Each row comes from the steps of one path. Every step used is in the known rows, and no mark comes twice. Write the path behind each row, first mark first.
Known rows
boku, rolonok, pugomi: .13, -.16, .08, -.15, -.22, -.26, -.17, .51, .18, .15, .09, .33, -.04, .06, -.13, -.01, .35, .14, -.02, -.07, .40, -.01, .25, -.06
nuzef, pugomi, rolonok: .57, -.39, -.08, -.11, -.15, -.11, -.25, .39, .07, .29, -.01, .44, .25, .17, -.09, -.31, .56, .25, .12, -.37, .69, -.08, .20, .32
mider, mefo: .29, -.30, .15, -.08, -.25, -.29, -.12, .21, .09, .23, .02, .52, .08, .06, -.14, -.25, .20, .11, .07, .22, .22, .05, .35, .23
nuzef, pugomi, zovigi: .22, -.31, .07, -.03, -.32, -.27, -.30, .58, .02, .23, -.07, .31, .31, -.01, -.07, -.06, .64, .10, .00, -.24, .30, .01, .40, .26
mefo, mider: .45, -.22, .16, .07, -.10, -.08, -.32, .37, -.06, .24, -.04, .35, .12, .09, -.23, -.41, .15, .06, .12, .23, .06, .22, .39, .35
pugomi, nuzef: .61, -.31, -.02, .16, -.07, -.21, -.25, .29, .19, .15, -.05, .48, .33, .11, -.12, -.09, .64, .02, .12, -.10, .13, .07, .28, .26
nuzef, pugomi: .43, -.29, .14, -.08, -.27, -.13, -.27, .43, -.03, .37, -.05, .41, .18, .03, -.21, -.20, .38, .14, .02, -.24, .43, -.01, .27, .24
mider, mefo, zovigi, pugomi, rolonok, boku, gabo: .52, -.61, .16, .01, -.16, -.27, -.40, .44, .45, .07, .02, .00, .22, -.02, -.01, -.20, .45, .00, -.01, .08, .64, .07, .31, -.04
mefo, mider, pugomi, rolonok, boku: .51, -.19, .03, .08, .00, -.27, -.26, .46, .22, .12, .13, .23, .20, .13, -.11, -.50, .58, .03, .05, .06, .49, .12, .35, .24
veva, zovigi, pugomi: .21, -.50, .01, -.09, .01, -.27, -.15, .69, .04, .24, -.31, .46, .28, .22, .09, -.05, .27, .14, -.08, -.01, .21, -.01, .30, .13
mefo, mider, pugomi: .45, -.06, .07, -.02, -.02, -.26, -.23, .45, .00, .29, -.03, .37, .07, .16, -.14, -.33, .31, -.01, .07, .26, .06, .13, .27, .29
mefo, zovigi: .40, -.48, .00, -.03, -.15, -.20, -.31, .16, -.08, .27, -.05, .40, .32, -.15, .06, -.30, .22, .10, .11, -.27, -.03, .04, .27, .12
rolonok, pugomi: .35, -.19, .04, -.05, -.09, -.34, -.21, .48, .11, .18, -.04, .52, .01, .10, -.05, -.09, .41, .12, -.04, -.18, .08, .00, .23, .02
veva, zovigi, mefo: .18, -.27, -.10, .00, -.46, -.32, -.11, .52, -.12, .18, -.07, .66, .10, .14, .07, -.40, .39, .25, -.02, -.21, .15, -.03, .28, .11
zovigi, mefo, mider, pugomi: .42, -.01, -.01, -.03, -.15, -.31, -.22, .50, -.05, .24, .01, .55, -.02, .15, -.10, -.43, .37, .05, -.03, .24, .17, .11, .26, .18
zovigi, mefo, mider, pugomi, rolonok, boku: .48, -.16, -.03, .08, -.11, -.31, -.25, .52, .18, .08, .16, .38, .12, .11, -.07, -.59, .63, .08, -.02, .04, .56, .10, .34, .15
pugomi, zovigi: .25, -.30, .00, .08, -.24, -.28, -.22, .41, .06, .19, -.06, .42, .29, .04, .09, -.09, .63, .06, .04, -.12, -.03, .07, .39, .32
mefo, zovigi, boku, rolonok, pugomi, nuzef: .31, -.31, .04, -.04, -.04, -.32, -.36, .55, .29, -.03, .01, .26, .28, -.13, -.20, -.08, .57, .14, -.04, -.24, .47, .10, .30, -.26
veva, zovigi: .16, -.36, .04, .00, -.28, -.27, -.12, .46, -.04, .24, -.15, .33, .27, .19, .00, -.25, .29, .17, .14, -.22, .00, -.01, .30, .28
mider, pugomi, rolonok, boku, zovigi, mefo: .60, -.25, -.13, .10, -.34, -.34, -.28, .45, .13, .09, .13, .60, -.11, .03, .06, -.47, .48, .13, -.18, -.08, .53, -.08, .24, .11
mider, pugomi, zovigi, boku, gabo: .47, -.28, .21, .08, -.24, -.27, -.35, .52, .33, .20, -.07, .15, .11, -.02, .06, -.23, .69, .03, -.12, -.07, .14, .23, .30, .01
rolonok, pugomi, nuzef: .51, -.25, -.01, .09, .00, -.36, -.28, .50, .27, .03, -.07, .47, .24, .11, -.16, .04, .67, .06, .03, -.16, .20, .02, .25, .03
boku, rolonok, pugomi, zovigi, veva: .02, -.21, -.01, -.01, -.06, -.31, -.39, .89, .16, .01, -.13, .42, .04, .07, .14, .11, .68, .14, -.16, -.09, .24, .12, .42, -.11
mider, pugomi, rolonok: .59, -.25, -.21, -.08, .00, -.25, -.13, .30, .16, .28, .01, .54, .18, .27, .11, -.30, .65, .15, .12, -.17, .36, -.07, .12, .34
boku, zovigi, veva: .55, -.37, .02, .15, -.03, -.12, -.47, .56, .05, .17, -.18, .58, -.11, .06, .13, -.13, .30, .11, -.16, -.04, .10, .06, .31, .16

Which path is each row?
.56, -.51, .10, .08, .04, -.21, -.34, .56, .21, .17, -.13, .41, .05, .02, .02, -.09, .21, -.01, -.26, .15, .40, .01, .34, .13
rolonok, boku, zovigi, pugomi
.61, -.38, .15, .21, -.25, -.19, -.36, .31, .16, .16, .07, .27, -.03, -.08, -.09, -.30, .22, -.01, -.08, -.01, .25, .02, .36, .27
rolonok, boku, zovigi
.55, -.64, -.22, -.14, .16, -.18, -.28, .40, .11, .20, -.15, .52, .38, .11, .17, -.22, .43, .21, .01, -.22, .49, -.06, .19, .15
mefo, zovigi, pugomi, rolonok
.58, -.13, .01, .11, .05, -.30, -.30, .48, .18, .13, -.06, .36, .28, .17, -.23, -.16, .60, -.05, .11, .18, .18, .12, .28, .24
mefo, mider, pugomi, nuzef
.40, -.54, .02, -.04, .05, -.30, -.27, .46, .27, .05, .03, .30, .33, -.02, .00, -.36, .44, .11, -.05, .01, .67, .05, .40, .01
mider, mefo, zovigi, pugomi, rolonok, boku
.24, -.11, -.17, .01, -.37, -.44, -.15, .54, .00, .16, .01, .71, .08, .08, .17, -.25, .74, .11, -.13, -.08, .13, .00, .29, .12
mider, pugomi, zovigi, mefo
.63, -.15, .01, .21, -.10, -.37, -.39, .59, .23, -.01, .04, .35, .13, .05, -.25, -.28, .57, -.06, -.05, .22, .40, .09, .33, .12
rolonok, boku, zovigi, mefo, mider, pugomi, nuzef
.65, -.33, .12, .14, -.23, -.25, -.32, .38, .45, .17, .10, .03, .11, .14, .01, -.25, .69, -.05, .06, -.03, .45, .08, .22, .14
mider, pugomi, rolonok, boku, gabo
.40, -.56, -.19, -.12, .07, -.22, -.16, .61, .13, .17, -.22, .49, .33, .31, .14, -.18, .47, .27, .03, -.19, .51, -.08, .22, .24
veva, zovigi, pugomi, rolonok
.21, -.14, .00, .08, .06, -.30, -.43, .85, .05, .10, -.20, .45, .12, .13, .14, -.10, .65, .05, -.11, .13, .03, .20, .43, .11
mefo, mider, pugomi, zovigi, veva
.50, -.34, .08, .05, -.16, -.18, -.28, .45, .20, .18, .12, .25, .26, .04, -.14, -.42, .62, .13, .02, -.27, .72, .03, .35, .21
nuzef, pugomi, rolonok, boku
.51, -.22, -.02, .08, -.04, -.30, -.19, .38, .26, .17, .14, .33, .21, .13, .01, -.42, .70, .05, .03, -.11, .47, .05, .29, .21
mider, pugomi, rolonok, boku
.23, -.13, .02, .02, -.12, -.37, -.27, .59, .06, .17, -.06, .29, .24, .09, -.02, -.17, .59, -.01, .04, .17, .01, .12, .39, .30
mefo, mider, pugomi, zovigi
-.01, -.19, .15, -.18, -.21, -.30, -.18, .71, .17, .09, .01, .24, .02, -.01, -.14, -.21, .34, .27, -.11, -.21, .45, .08, .32, -.24
veva, zovigi, boku, rolonok, pugomi
.16, -.35, .15, -.13, -.22, -.07, -.27, .30, .06, .24, .09, .22, .17, -.25, -.07, -.42, .24, .21, -.03, -.17, .44, .21, .36, -.10
mefo, zovigi, boku, rolonok
.00, -.27, .17, -.11, -.31, -.10, -.15, .50, .08, .22, .02, .18, .13, -.04, -.11, -.38, .29, .26, -.01, -.14, .46, .17, .38, -.01
veva, zovigi, boku, rolonok
.49, -.49, .30, -.01, -.26, -.20, -.42, .30, .25, .19, -.04, .12, .14, -.20, -.05, -.39, .28, .10, -.05, -.05, .24, .23, .31, -.14
mider, mefo, zovigi, boku, gabo
.56, -.17, -.20, -.07, -.06, -.24, -.21, .46, .07, .18, .04, .56, .11, .25, -.02, -.49, .55, .19, .07, .02, .47, .01, .19, .28
zovigi, mefo, mider, pugomi, rolonok
.46, -.57, -.02, -.03, .12, -.34, -.33, .47, .22, .06, -.19, .44, .46, -.03, -.08, .03, .43, .03, -.02, .08, .38, .03, .31, -.02
mider, mefo, zovigi, pugomi, nuzef
.55, -.56, -.08, .04, .17, -.27, -.36, .46, .19, .11, -.22, .45, .49, -.01, -.01, .04, .52, .02, -.02, -.06, .27, .03, .27, .02
mefo, zovigi, pugomi, nuzef
.66, -.16, -.05, .14, -.09, -.33, -.37, .54, .17, .05, -.03, .45, .12, .10, -.22, -.22, .52, -.01, -.01, .19, .30, .05, .25, .18
boku, zovigi, mefo, mider, pugomi, nuzef
.51, -.43, -.01, .07, .07, -.21, -.23, .49, .27, .13, .01, .39, .27, .12, .04, -.32, .60, .09, -.08, -.05, .58, .07, .36, .16
zovigi, pugomi, rolonok, boku
.49, -.06, .06, .07, -.20, -.34, -.32, .57, .05, .15, .08, .39, -.09, .04, -.15, -.48, .29, .00, -.12, .29, .31, .09, .31, .14
rolonok, boku, zovigi, mefo, mider, pugomi
.11, -.25, .13, -.20, -.13, -.27, -.28, .56, .15, .11, .06, .27, .05, -.18, -.10, -.23, .30, .22, -.13, -.24, .44, .11, .30, -.32
mefo, zovigi, boku, rolonok, pugomi
.68, -.33, .06, .14, -.10, -.22, -.41, .44, .22, .08, .10, .18, .00, .03, -.14, -.43, .28, .02, -.04, .11, .50, .01, .32, .30
mefo, mider, pugomi, rolonok, boku, zovigi
.58, -.43, -.05, .09, .15, -.24, -.26, .50, .25, .13, -.21, .55, .37, .16, -.06, .08, .62, .01, -.04, .05, .30, .05, .27, .15
zovigi, pugomi, nuzef
.57, -.41, .06, .13, -.04, -.13, -.56, .73, .16, .08, -.09, .38, -.03, .03, .02, -.24, .46, .14, -.19, -.16, .62, .03, .36, .07
nuzef, pugomi, rolonok, boku, zovigi, veva
.23, -.45, .05, -.05, .00, -.26, -.43, .50, -.01, .13, -.16, .52, .15, -.09, .11, -.21, .25, .15, -.05, -.02, .13, .12, .38, -.08
mider, mefo, zovigi, veva
.27, -.49, .07, -.14, -.20, -.31, -.27, .16, -.02, .20, .00, .37, .28, -.18, -.05, -.31, .08, .12, .11, -.03, .13, .02, .33, .06
mider, mefo, zovigi
